Known rows, with every step that occurs:
N-Q: [  8  -5  -2  -3 -12  -2   9   9   1  -2 -16   5   5  -9  -2  16   1   1
  -9  -5  11  -3]
X-Q-A-G-N: [-14   0 -15  -3  -5 -16  17  20   3  33  -6  -8 -11 -12  -6  23   2  12
  -2  16  28 -16]
S-N-G-X-Q: [  1  -7 -23   6 -15  15  19   0  15  -3  -3   3  -5 -24   6  -2  29   0
  -9  -6  14   2]
G-N-Q: [ -3  -3 -10 -11 -16  -3  13  13  -3   9 -11  12  10 -13  -6  19   1  -3
  -4 -11  17   2]
G-N-S-A: [-18  -8  -1 -21  -9 -11   3   9 -10  23  -9  -7  13  -2   6  17 -11  -8
  -3 -12  20  -5]
A-G-X: [  3  -7 -15  12  -6  -7  11   5  11   0 -11  -3 -15  -4  -4  10   9  -2
 -16  11   9  12]
N-Q-A-G: [ 11  -1   1   1  -7 -14   7  13  10  17 -19  -5 -10 -13   2  29   4   7
 -11   4  20 -15]
A-Q-N-G: [  3   0 -16 -12 -16   1   6   5  26  10  -9   7   2  -5  13  11  18  -2
  -2 -19  32  -1]
N-S: [ -1 -13  -2 -10  -2   2   7   9  -2   3 -10  -8  -2   4  -5  10  -9  -2
   3  -4  21  -6]
Q-N-S-A-G-X: [ -1 -12  -9 -11  -9 -18  -1  -6  12  21 -19  -5   2  -5   6  17   9 -10
 -15 -11  28   4]
X-G-N: [ -7   0 -21  -6 -10  -5  23   9  -1  13  -1   5  -4  -9 -10  18  -6  10
   2   1  13   3]
G-N-S-A-Q: [-15 -14  -3 -26 -12 -16  -3  14  -1  31 -14  -5  13   3  17  22   1 -12
  -5 -15  33  -8]
G-X-Q: [ -5 -12 -19   2  -5   0  19   7   4   4 -10  -1  -7  -3  -7   0   7   7
 -12  15   4   6]
N-G-A: [  2   9  -8  -3 -15   5  10   4  11   6  -4   1 -19 -12   3  12  -7  -5
  -5 -11   8  -6]
X-Q-N-S-A-G: [ -6  -9  -6 -16  -9 -22   0   4   9  28 -15 -13  10 -10   3  21   6   1
  -4  -3  39 -18]
Q-N: [ -4  -2  -2 -10  -5   3  11   1   7   3  -8   5   6   3  -6   7  -3   6
  -3  -9  19   2]
Q-N-S-A-G: [ -3  -6   2 -14  -9 -19  -4   0   8  20 -16 -10  10  -5   6  22   1  -5
  -6 -12  34  -9]
N-S-A-Q: [ -3 -15   4 -19  -8 -13  -5  10   4  20 -19 -13   6   9  20  19   1  -7
 -10  -9  27 -13]
X-G: [  4  -1 -14   1  -6  -2  20   5   4   2  -5  -2  -9  -4  -6  14  -6  14
  -3   6   6  -1]
Q-N-S: [ -3 -11  -4 -19  -3   3   8   3   5   7 -11   0   7   3  -8  10  -6  -2
   5 -17  33  -5]
A-G-N: [ -9  -1 -11   2 -10 -11  11  14   3  12  -3   0  -3 -10  -7  18   3  -1
  -2   5  23   3]

Rows:
[  1 -16  -5 -24  -5  -2   2   9  14  15 -16   0   5   8   3  15   6  -5
   3 -19  46  -8] : A-Q-N-S
[ 15  -8  -2   7 -10  -3  11   3  15  10 -20   4 -10 -21   6  22  24   0
 -20  -8  21  -5] : S-N-Q-A-G-X
[ -4 -16 -16  -3  -9 -21   3   5   5  23 -17 -17  -4 -10   6  15  10  -3
 -16  12  20  -7] : N-S-A-G-X-Q
[ 10  -7 -13 -28 -10  -8  10   5  18  28 -18   2 -15  -1  -3  28  -4  -3
   6 -21  45 -17] : X-G-A-Q-N-S
[ -2  -3 -19 -13 -20 -10   0  -4  25  20 -16   4   5  -6  26  10  24  -8
 -20 -21  18  10] : S-A-Q-N-G-X
[ -2  -2 -28   1  -7   0  19   6  13  18  -7  -6 -20 -12   6   6  10   9
 -12   9   6  -4] : N-G-X-Q-A
[-12 -16 -15 -21  -8 -10   7  -3   5  24 -17  -5  11  -3   3   8   4  -1
 -11  -9  23  -3] : G-X-Q-N-S-A
[  2  -5 -10   7  -1 -11  12   7  12  16 -13  -7 -24  -2   0  15   4   6
 -17  13   9   2] : Q-A-G-X
[ -7 -11   6 -14  -4  -9   0   4  -6  12 -13 -13   9   4  10  14 -11  -4
  -8  -6  12  -9] : N-S-A
[  6   6  -8  -5  -8  -3  20   3   5  11  -8   0 -22  -5  -9  20 -16   9
  -4   0   6  -7] : X-G-A
[ -9  -5 -10 -10  -6   0  15   4   6  10  -7   2   7  -3  -9   6   3  13
  -1   0  24  -6] : X-Q-N
[ -4   1  -4  -7 -22 -26   1  10   2  23 -15   2  14 -21   9  31   8  -6
 -15  -6  19  -3] : S-A-G-N-Q
[  1   0   2   4   0 -11  10  11   9  16 -10 -12 -17  -1   2  21  -3  11
  -9  11  16 -11] : Q-A-G
[  9  -4  12  -7  -7   6  11   6   5   7 -16   5   3 -15   6  18   9   6
 -12 -16  19 -17] : S-N-Q-A
[ 10   1 -10  -8 -11  -8  14  10  14  18 -13   0 -23  -1   3  24  -4   5
  -5  -2  20 -12] : X-G-A-Q
[  6  -2   3  -8  -5  -4  10  11   3  14 -18   0  -4  -6   3  20  -5   9
 -11  -3  11 -13] : N-Q-A
[-10   3  -5  -2  -4 -14  13  16   4  27  -7  -4 -12  -6  -3  24  -3   5
  -5   6  23  -7] : Q-A-G-N
[  1   1   2 -19 -11  -5   5   6  17  19 -15   9  -8   6   2  16  -1  -3
  -5 -18  32  -7] : G-A-Q-N
[ -2  -2  -7   4  -1 -14  14  16   8  22 -11 -15 -16  -7  -2  20   2  17
  -7  22  21 -20] : X-Q-A-G
[  2   2 -17 -13 -11 -11  23  12   2  28 -13   6  -5 -17  -5  33  -5  13
  -3  -6  18  -9] : X-G-N-Q-A
[ -7  -8 -16  -2   2  -3  21   8   4  19 -11  -6 -17   1  -3   6   0  15
 -14  16   6  -4] : G-X-Q-A
[ -4   1   5   4 -10 -20   0   5   5  11 -11 -13   2  -4  11  18   1   2
 -17   7   8  -5] : S-A-G
[ -5   2 -22  -8 -14   3  16   2  16  10  -3   3   4 -15  -1   6  12   8
   3  -7  25  -6] : X-Q-N-G
[  3   0  -4   3 -14  16  11   0  13 -10   1   3   1 -19  10   4  17  -1
  -4 -17  15  -3] : S-N-G
[  3  -2   2 -10  -9  -4   5  13  11  14 -13   1 -16   7   5  15  -5  -4
  -9  -5  19  -9] : G-A-Q
[-13 -11 -10 -16  -7   0  11  13  -6  13  -5  -1   4  -3  -9  13 -10  -8
   8  -9  26  -2] : G-N-S
